Each row was made from one small tree. The marks that hang from a mark follow it in brackets, in the order of their numbers. Every link used is in the known rows. Write each row's tree.
In the rows, zero is written as 128.
Known rows
Z732(Z941(Z895(Z209(Z975) Z289 Z936))): [136 111 172 167 159 153  89 113 164 128 113 119 168 128 149 107  98 125
  83 138]
Z725(Z936(Z895(Z209 Z289 Z941(Z732)))): [126 121 187 166 135 146 121 145 184 135 108 109 175  99 160 149  90 157
  83 148]
Z122(Z209(Z895(Z936 Z941) Z975)): [125 101 143 125 153 140 133 108 155 126 114 127 141  68 136 108  91 196
  96 139]
Z289(Z895(Z936(Z725) Z941(Z732))): [124 137 188 161 150 148 124 164 196  79 116 134 151 115 148 156  98 141
  92 147]
Z289(Z895(Z941)): [128 135 138 151 134 133 135 136 170 113 117 143 128 124 132 147 132 129
 109 139]
Z725(Z936(Z895(Z289))): [118 140 147 148 111 139 136 115 165 138 112 113 164  98 139 151 113 169
 108 131]
Z732(Z941(Z895)): [115 122 155 152 126 139  95 115 132 141 130 143 156 145 120 136 125 113
 115 126]
Z936(Z725 Z895): [125 133 153 111 134 142 142 136 167 107 111 106 183  94 135 134 103 158
 112 130]
Z209(Z122 Z895(Z289 Z936) Z975): [165 107 134 133 136 144 126  72 162  87  99  91 173  48 136 110  91 175
 104 140]
Z122(Z209(Z895(Z289 Z936 Z941) Z975)): [134 111 141 130 162 143 131 105 165 108 111 110 165  65 143 113  98 188
  85 143]
Z941(Z732 Z895(Z289 Z936(Z725))): [124 137 206 157 153 148  92 162 174 116 132  92 205 128 164 161 101 137
  98 149]
Z289(Z895(Z936(Z725) Z941)): [135 141 165 151 151 147 146 148 197  80 110 136 139 114 141 152 104 139
  91 144]
Z732(Z941(Z895(Z209))): [125 108 161 160 141 141  94 123 140 151 124 131 147 146 131 123 108 108
 104 136]
Z122(Z209(Z975)): [102 112 115 114 135 127 129 111 130 128 131 120 134 107 130  81 114 165
 131 118]
Z895(Z209(Z122 Z975) Z936 Z941): [175  88 163 145 167 147 132 121 178 102 104 114 131  88 153  95  70 121
  89 145]
Z209(Z122 Z895(Z289 Z936(Z725)) Z975): [161 108 145 124 139 152 137  77 174  46  97  80 199  48 140 101  78 187
  99 136]
Z725(Z936(Z895(Z289 Z941))): [126 138 161 151 121 142 142 124 177 124 109 121 174  98 144 159 112 162
  92 135]
Z136(Z975): [139 140 133 127 125 152 116 123 141 117 132 153 143 130 135  97 133 117
 130 115]
Z289(Z895(Z941(Z732))): [116 133 160 160 131 135 113 151 170 113 122 142 139 125 138 151 126 130
 111 143]
Z209(Z895(Z936 Z941) Z975): [140 103 160 133 142 147 131 107 158 112 101 135 154  75 143 111  97 201
  91 137]
Z122(Z209(Z895(Z289))): [126 123 114 126 143 129 127 107 138 126 124  99 153  83 125 135 118 162
 111 142]
Z289(Z895): [118 140 122 147 122 130 130 126 157 128 119 134 115 123 125 138 133 138
 128 134]
Z936(Z725 Z895(Z209(Z122 Z975) Z289 Z941)): [167 106 167 123 163 155 144 119 208  58  91  71 230  65 160  97  75 145
  78 140]

Which tree is each row?
[166 126 150 154 173 141 122 144 167 125 113 101 128 115 155 133 100 108
  87 154] => Z895(Z209 Z289 Z936)
[145 122 195 138 168 153 122 167 200  83 104  84 223  93 166 138  87 135
  72 153] => Z936(Z725 Z895(Z209 Z289 Z941(Z732)))
[115 131 180 156 135 134  81 149 148 151 137  99 193 139 154 156 128 127
 117 145] => Z941(Z732 Z895(Z289))
[148 100 177 171 155 148 112 135 201 105 103 120 129  88 155 112  77 132
  94 154] => Z289(Z895(Z209(Z122 Z975) Z936 Z941(Z732)))
[104 101 115 114 130 131 130  92 130 134 120 113 144  75 125  88 105 204
 124 126] => Z122(Z209(Z895 Z975))
[137 144 150 116 142 144 139 133 178  87 108  88 211  92 143 141 112 149
 100 134] => Z936(Z725 Z895(Z289))
[127 115 186 165 151 138  80 158 158 163 131  87 182 139 165 141 112 120
 105 155] => Z941(Z732 Z895(Z209 Z289))
[162 122 160 139 166 143 129 146 188 134 101  99 179  92 154 145 109 118
  77 154] => Z936(Z895(Z209 Z289 Z941))
[142 122 182 166 166 156 101 132 174 101 116 110 180 135 147 134  88 108
  77 143] => Z732(Z941(Z895(Z209 Z289 Z936(Z725))))
[131 113 151 123 164 149 141 110 175  71 110 101 190  65 147 106  86 199
  81 138] => Z122(Z209(Z895(Z289 Z936(Z725) Z941) Z975))
[148 124 172 161 169 149 145 158 207  91 105 125 130 113 153 137  85 133
  79 154] => Z289(Z895(Z209 Z936(Z725) Z941))
[115  98 161 154 137 144  93 109 141 141 119 131 160 140 137  90 103 136
 106 126] => Z732(Z941(Z895(Z209(Z975))))
[131 115 146 159 150 142 127 128 183 134 103 126 103 106 148  99  95 159
 104 144] => Z289(Z895(Z209(Z975) Z936))
[194 114 172 148 186 154 143 141 202  47 105  82 175  95 160 135  70  89
  68 157] => Z895(Z209(Z122) Z289 Z936(Z725) Z941)
[136 114 190 138 152 158 119 124 179  51 102 103 219  74 162 114  86 206
  75 142] => Z209(Z895(Z289 Z936(Z725) Z941(Z732)) Z975)
[140 114 185 150 168 151 117 137 186 118 113  82 194 119 174 104  84 160
  87 144] => Z941(Z895(Z209(Z975) Z289 Z936(Z725)))
[123 115 138 119 154 145 136 101 163  84 112  92 179  64 141  98  87 207
  97 134] => Z122(Z209(Z895(Z289 Z936(Z725)) Z975))
[153 116 160 140 148 142 133 124 157 126 108 135 136  84 135 157 103 162
  88 152] => Z209(Z895(Z936 Z941))
[162 109 149 126 137 146 141  99 161  80 107  98 155  61 125 140  74 159
 109 145] => Z209(Z122 Z895(Z936(Z725)))
[171  91 176 136 171 155 145 127 190  58 101 102 162  88 158  86  55 134
  83 140] => Z895(Z209(Z122 Z975) Z936(Z725) Z941)
[161 142 171 139 170 151 142 149 184  51 116 111 184 115 154 151 104 120
  75 143] => Z895(Z289 Z936(Z725) Z941)
[139 119 203 174 166 143  79 166 172 168 127  92 165 129 171 153  97 118
  92 164] => Z941(Z732 Z895(Z209 Z289 Z936))
